In the rows, 128 means zero.
Known rows, with every step that occurs
lezu-zabebos-mamolo: [132 148 122 110 142  73 161 118 135 128 132 119 141 157 137 139 136 132
 111 135 165 115 105  87 107 133 158 114  78 125 125 100 101 178 113 177]
narin-pututu-lezu: [123 186 129 132 165 155 132  96 147 146  73 142 149 147 178 171  66 129
 154 116 145  95 116 121 134  76 126  88 143 141 118 112  77 122 141 102]
kigiz-zabebos: [134 127 105 143 112 139 102 124 114  97 116  88 142 122 135 129 129 107
 120 133 126 156 132 151 121 150 154 116 101 140 105 154 118 167 149 107]
mipob-pututu: [124 149 112 146 136 125 139 111 141 112 107 150 160 116 156 124 125 143
 147 129 122 130 150 109 115 126 117 107 126 160 106 121 163 137 135 115]
zabi-mamolo-fuvo-kigiz-zabebos: [105 132 121 185 133 133 109  72  96  82 133  80 151 109 112  97 156  80
 163 111  88 171 141 157 174 132 162  99  80 185  86 125 102 132 169  95]
narin-pututu-lezu-zabebos-lekab: [ 91 195 119 114 145 131 143  49 134 143  65 151 162 169 184 205  75 128
 137 133 171  71 127  94 107  86 121  89  88 130 106  88  57 163 115 126]
narin-zabebos: [106 164 130 111 145 131 130  96 130 130 115 130 152  97 138 143 130 113
 109 118 146 126 145 153 121 137 144 153 142 159  99 148 106 132 127 104]
pututu-lezu-zabebos-narin: [ 95 168 150 121 134 106 136 104  97 123  85 162 125 155 159 178 115 108
 101 137 149 100 143 118 149 119 138  89  62 127 103  98 101 162 128 166]
lekab-zabi-mamolo: [121 162 136 149 128 107 132 132  90 111 144 149 131 136 100 155 119 129
 126  81 150 157 110 112 162 140 105 136 140 184 174 103 151 102  75 145]
pututu-lezu-zabebos-lekab-zabi-mamolo: [ 75 201 150 136 141  83 155  85  69 127 123 156 145 163 135 222  95 114
 124 103 196 107 124  81 142 120  90 109  76 160 154  56 100 133  43 158]
mamolo-fuvo-kigiz-zabebos-lekab: [101 154 103 134 109 148 109  58  99 107 130  63 153 111 124  87 149 101
 148 170 112 134 184 169 141 152 150 110  52 138  70 105  82 170 158  99]
mipob-pututu-lezu: [105 171 142 152 176 132 150 112 128 133  92 160 166 118 176 158  93 135
 158 134 144 106 151  97 122  99 107  85 116 143  98  99 138 121 128 100]
lezu-pututu: [156 145 112 135 143 112 122 109 155 110 127 150 130 115 162 155 131 123
  96 144 100 105 143 112 103 114 132 120  99 148 112 135 118 144 101 156]
mipob-pututu-lezu-zabebos: [104 166 137 180 164  98 178  86 117 118  75 158 162 135 206 188 114 137
 138 136 155  92 147  82  97 114 106  77  75 153  81 108 128 143 137 127]
fuvo-mamolo: [133 119 128 137 104  99 135 102 110 101 162  87 133 143 118 119 152 143
 159 137 112 101 126 126 129 114 149 134 102 163 136 126 134 129 121 129]
kigiz-zabebos-lekab-zabi-mamolo: [ 98 188  99 125 102 123  98 111  76  95 145 116 157 135  93 162 106  98
 121 106 159 176 128 131 154 151 128 132  98 177 151  95 125 161  69 122]
lifo-pututu-lezu-zabebos-lekab: [106 161 123 128 151  86 160 102  94 160 121 151 187 151 165 204  76 126
 111 160 175  75 175 107  96  86 111 117  55 120  91  63  93 176  75 132]
lekab-zabi-mamolo-fuvo-kigiz: [112 169 140 183 134 104 141  84  84 113 149 107 132 116 109 103 149 131
 148  96 124 145 141 142 184 148 109 117 105 195 125  89 134  94 115 145]
kigiz-zabebos-lezu: [121 154 120 102  94 146 117 100 122 116 126 119 161 133 117 157 122 110
 130 121 141 186 121 122 118 155 150  95  94 134 117 154  95 177 122 101]
lifo-zabebos-mamolo-zabi-lekab: [ 81 199 129 115 115  65 178 149 191 201 143 164 148 207  51 137 143 102
 132  98 163 144 138 104 138 101  97 164 103 137 124 110 137 131  73 145]
pututu-lezu: [110 151 156 132 164 135 140 131 118 145 110 143 135 128 153 162  94 122
 138 133 149 104 127 119 133 101 116 104 122 114 122 112 100 117 117 117]
fuvo-mamolo-zabi: [121 137 112 155 106  94 158  69 126 116 152 104 118 172  89 127 165 164
 152 125 143 110 127 139 144 126 111 173 111 159 110 135 123 119  93 143]
zabebos-lezu: [113 162 143  85 109 139 144  99 135 150 138 160 144 142 117 149 126 127
 136 113 144 161 115 106 123 140 122 106 120 122 141 124 105 142  96 124]
mamolo-fuvo-kigiz-zabebos: [130 134 112 177 115 136 124  77 102  97 122  47 143 105 140  81 157 108
 146 147  96 142 165 172 143 156 159 102  70 160  58 140  94 154 191 103]
fuvo-kigiz-zabebos: [130 119 131 151 131 133 106 122  89 100 116  57 142 106 142 111 123 103
 157 147  95 156 155 156 140 136 160 110  90 139  78 156 111 165 186 116]
fuvo-mamolo-zabi-lekab: [100 149 141 162  90  97 158  99 134 147 130 133  98 181  71 139 165 141
 147  97 169 110 139 134 166  94  78 193 107 178 138 113 141  87  66 134]
lezu-zabebos-lifo: [103 128 129 133 108  92 163 100 127  96 106 134 155 167 173 173 130 127
  97 100 116 124 110 120  92 148 121 129  94 125  92 102 106 144 142 162]
lezu-zabebos-lekab-zabi-mamolo-fuvo: [ 90 191 104 151  98  82 163  42  98 107 155 145 146 163 108 153 159 132
  96 101 182 116 135 110 138 169  96 119  61 194 151  59 120 133  55 159]
mipob-pututu-lezu-zabebos-lekab: [ 78 187 125 132 154 104 165  61 112 128  85 163 176 143 184 194 105 132
 144 152 168  83 166  80  94 105  99  79  57 131  91  73 117 161 104 123]
lezu-zabebos: [132 121 130 151 121  95 152 104 120 113 115 120 125 147 153 159 152 131
 111 131 137 113 128 111 105 144 133 125  88 140 110 134 124 149 136 156]
lifo-pututu-lezu-zabebos: [129 140 135 172 163  80 170 125 102 144 108 140 175 140 182 199  87 132
 104 138 155  87 164 115  98  93 122 115  74 143  87 100 105 156 107 142]
lekab-zabi-mamolo-fuvo: [116 178 118 168 117 111 145  89 110 103 157 139 138 133 104 121 150 135
 115  80 153 143 121 131 168 155 100 121 113 204 159  85 134  90  82 138]
lifo-pututu-lezu: [137 146 133 147 170 114 143 152 109 158 120 146 174 123 158 165  68 130
 122 142 147 103 163 132 124  74 116 120 111 136  98  95 113 133 102 114]
narin-zabebos-mamolo-zabi: [ 96 211 105  91 169 103 161  78 158 155 121 145 145 142 101 126 129 130
 105 124 194 137 123 140 134 140 137 181 142 141  81 128  84 153  76 143]
lekab-zabi-mamolo-zabebos-lifo-pututu: [120 186  96 165 135  73 166 148  83  95 155 137 207 151 130 167  88 144
  98  87 145 157 142 132 143 117  78 150 136 190 117  80 149  96  69 155]

Rows
[101 150 124 158 149 115 136 114 112 100 150 144 143 132  95 134 146 113
 144 116 138 136 122 110 156  92 113 122 145 155 144 132 129  84 113 127]
zabi-mamolo-zabebos
[ 87 190 138 134 147 105 150  86 107 111  64 183 155 142 188 176 116 123
 120 140 142 103 165 100 136 121 130  74  64 159  79  93 138 167 144 146]
mipob-pututu-lezu-zabebos-narin
[ 85 148 152 139 138 100 168 101 112 111  89 142 162 171 199 205  94 118
 109 101 139  98 108 109 104 117 111 108  83 114  88  84  72 130 131 148]
pututu-lezu-zabebos-lifo
[105 158 110 127 121 116 155 121 127  95 130 119 163 149 145 137 125 135
 114 127 126 125 127 137 117 123  99 129 135 115  95 122 109  99 142 141]
mamolo-zabebos-lifo
[100 139 120 155 129 123 135  80 134 109 155 154 142 134  98 114 161 108
 139  95 125 145 112 126 162 122 129 115 119 179 142  92 115  92 110 110]
zabi-mamolo-fuvo
[111 171 116 147 167 100 171 138 107 127 123 133 209 147 177 175  67 137
 110 139 144 102 161 141 115  70  88 118 116 125  70  88  91 108 112 124]
mamolo-zabebos-lifo-pututu-lezu
[126 165 106 135 154 109 129 101 117 125 115  72 128 140  97  96 129 116
 152 148 145 161 136 141 160 137 153 135  91 118  59 132  91 186 133 148]
fuvo-kigiz-zabebos-mamolo-zabi
[ 98 197  85 142  92 131 115  64  87  89 156 107 165 140  93 128 142 105
 108 106 166 163 144 143 157 170 120 116  78 199 138  74 115 146  76 110]
kigiz-zabebos-lekab-zabi-mamolo-fuvo
[ 71 197 121 100  98  71 144 123 109 146 180 146 186 171  66 167 123  93
 147  96 129 157 142  98 126 138 105 124 107 168 157 100 160 139  73 134]
lifo-zabebos-lekab-zabi-mamolo
[129 117 110 150 122 114 116 141  85  97 109  72 201 121 168 134  79 100
 130 126  67 159 174 168 119 124 162 133  83 142  34 110 115 178 175 112]
fuvo-kigiz-zabebos-lifo-pututu
[ 81 168 129  87 132 128 142  92 135 113 106 138 177 119 160 158 110 106
 104  92 124 139 127 157 109 145 136 160 145 144  77 118  90 122 134 108]
narin-zabebos-lifo
[125 178 103 118 108 168  72  91 101  92  60  88 143 128 152 108  95 100
 146 136  73 158 157 167 180 121 193  90  95 166  75 144 102 196 208 120]
fuvo-kigiz-zabebos-narin-pututu
[106 145 154 158 154 100 160 102 109 130  98 134 133 147 177 195 113 123
 118 133 163  90 127 105 109 110 117  97  82 124 104 115  93 138 127 147]
pututu-lezu-zabebos
[121 182 110 124  93  85 157  86  93 122 126 119 135 157 136 171 133 148
  90 134 185 103 148 112 109 175  93 136  73 149 130  96 126 168  73 174]
lezu-zabebos-lekab-zabi
[ 85 174 129 157 182  96 160 134  95 112 138 164 217 149 148 191  62 109
 137 103 133 127 131 122 139  47  96 115 125 147  93  67  95  85  85 117]
zabi-mamolo-zabebos-lifo-pututu-lezu
[106 222 116 123 126 124 136  65 104  96 110 113 148 171 143 139 107 147
 159 154 137  67 143 133 171  56 136  87 100 184 113 122  84 126 139 129]
fuvo-mamolo-zabebos-narin-pututu-lezu
[ 95 196 110 100  86  77 153 129 118 161 165 119 181 167  97 144 125 127
 130 135 139 128 166 112  97 172  99 128  92 139 129 119 157 159  99 137]
lifo-zabebos-lekab-zabi
[ 90 185 124 106 119 114 119 108  90 123 155 154 145 145  84 156 109 122
 131  98 168 150 123 110 161 126  96 141 121 159 174  72 139 126  49 144]
zabebos-lekab-zabi-mamolo
[ 71 224 129  86 136 120 126  79  89 126 143 155 166 116  89 172 112 104
 118  92 185 149 142 130 149 143 115 166 142 189 145  93 120 134  44 120]
narin-zabebos-lekab-zabi-mamolo
[140 168 130  91 131 122 135  76 167 134 135 178 148 125 151 183 126 122
 107 128 117 138 129  87  99 121 128  97  88 140 126 130  92 156  65 151]
zabebos-lezu-pututu
[114 180 130 105 125 130 169  94 123 133 149 144 154 139 109 142 145 143
 138 139 164 142 127 107 125 127 104 100 123 124 130 152 105 117 104 126]
mamolo-zabebos-lezu
[120 210 130  74 148 126 142  43 166 135 121 178 174  97 158 188 130 108
  88 120 138 140 142 112  87 132 139 118 102 174  91 150  75 161  66 135]
narin-zabebos-lezu-pututu
[ 77 169 113 113 137 121 128  90 105 112 158 150 148 146  73 142 134 110
 156 140 156 130 127 102 158  82 104 124 131 130 150  98 112 105  80 124]
zabi-mamolo-zabebos-lekab
[109 172 160 144 180  73 187  69 112 139 123  94 146 140 170 120 133 122
 147 156 162  74 144 104 138 107 142  70  35 125  75  65  56 154 141 156]
pututu-lezu-zabebos-mamolo-fuvo-kigiz
[124 198 119 140 147  73 172 112  72 157 122 132 185 154 171 212  69 153
  89 145 205  78 186 108 104 125  85 127  55 152 100  60 115 173  52 157]
lifo-pututu-lezu-zabebos-lekab-zabi
[129 184  80 108  89 167  76  97 133  92  67 123 150 146 143 125 102 103
 107 121 103 157 135 167 161 132 187 100 107 173 101 143 103 200 172 111]
kigiz-zabebos-narin-pututu
[120 165 118 197 119 113 123  83  70  80 142  64 147 110 118 108 148 108
 138  97 115 172 144 158 182 167 136 108  84 214 101 109 121 132 139 120]
lekab-zabi-mamolo-fuvo-kigiz-zabebos
[100 144 117 108 111 106 146  80 115 128 121 130 141 158 131 163 140 121
 112 149 157 102 140 103  99 137 126 128  75 114 116  99 109 171 103 147]
lezu-zabebos-lekab
[ 87 186 138 111 176 111 154 118 116 141  96 155 223 116 187 196  48 111
  97 101 142 115 162 161 102  98 124 145 129 152  52  84  73 127 109  94]
narin-zabebos-lifo-pututu-lezu
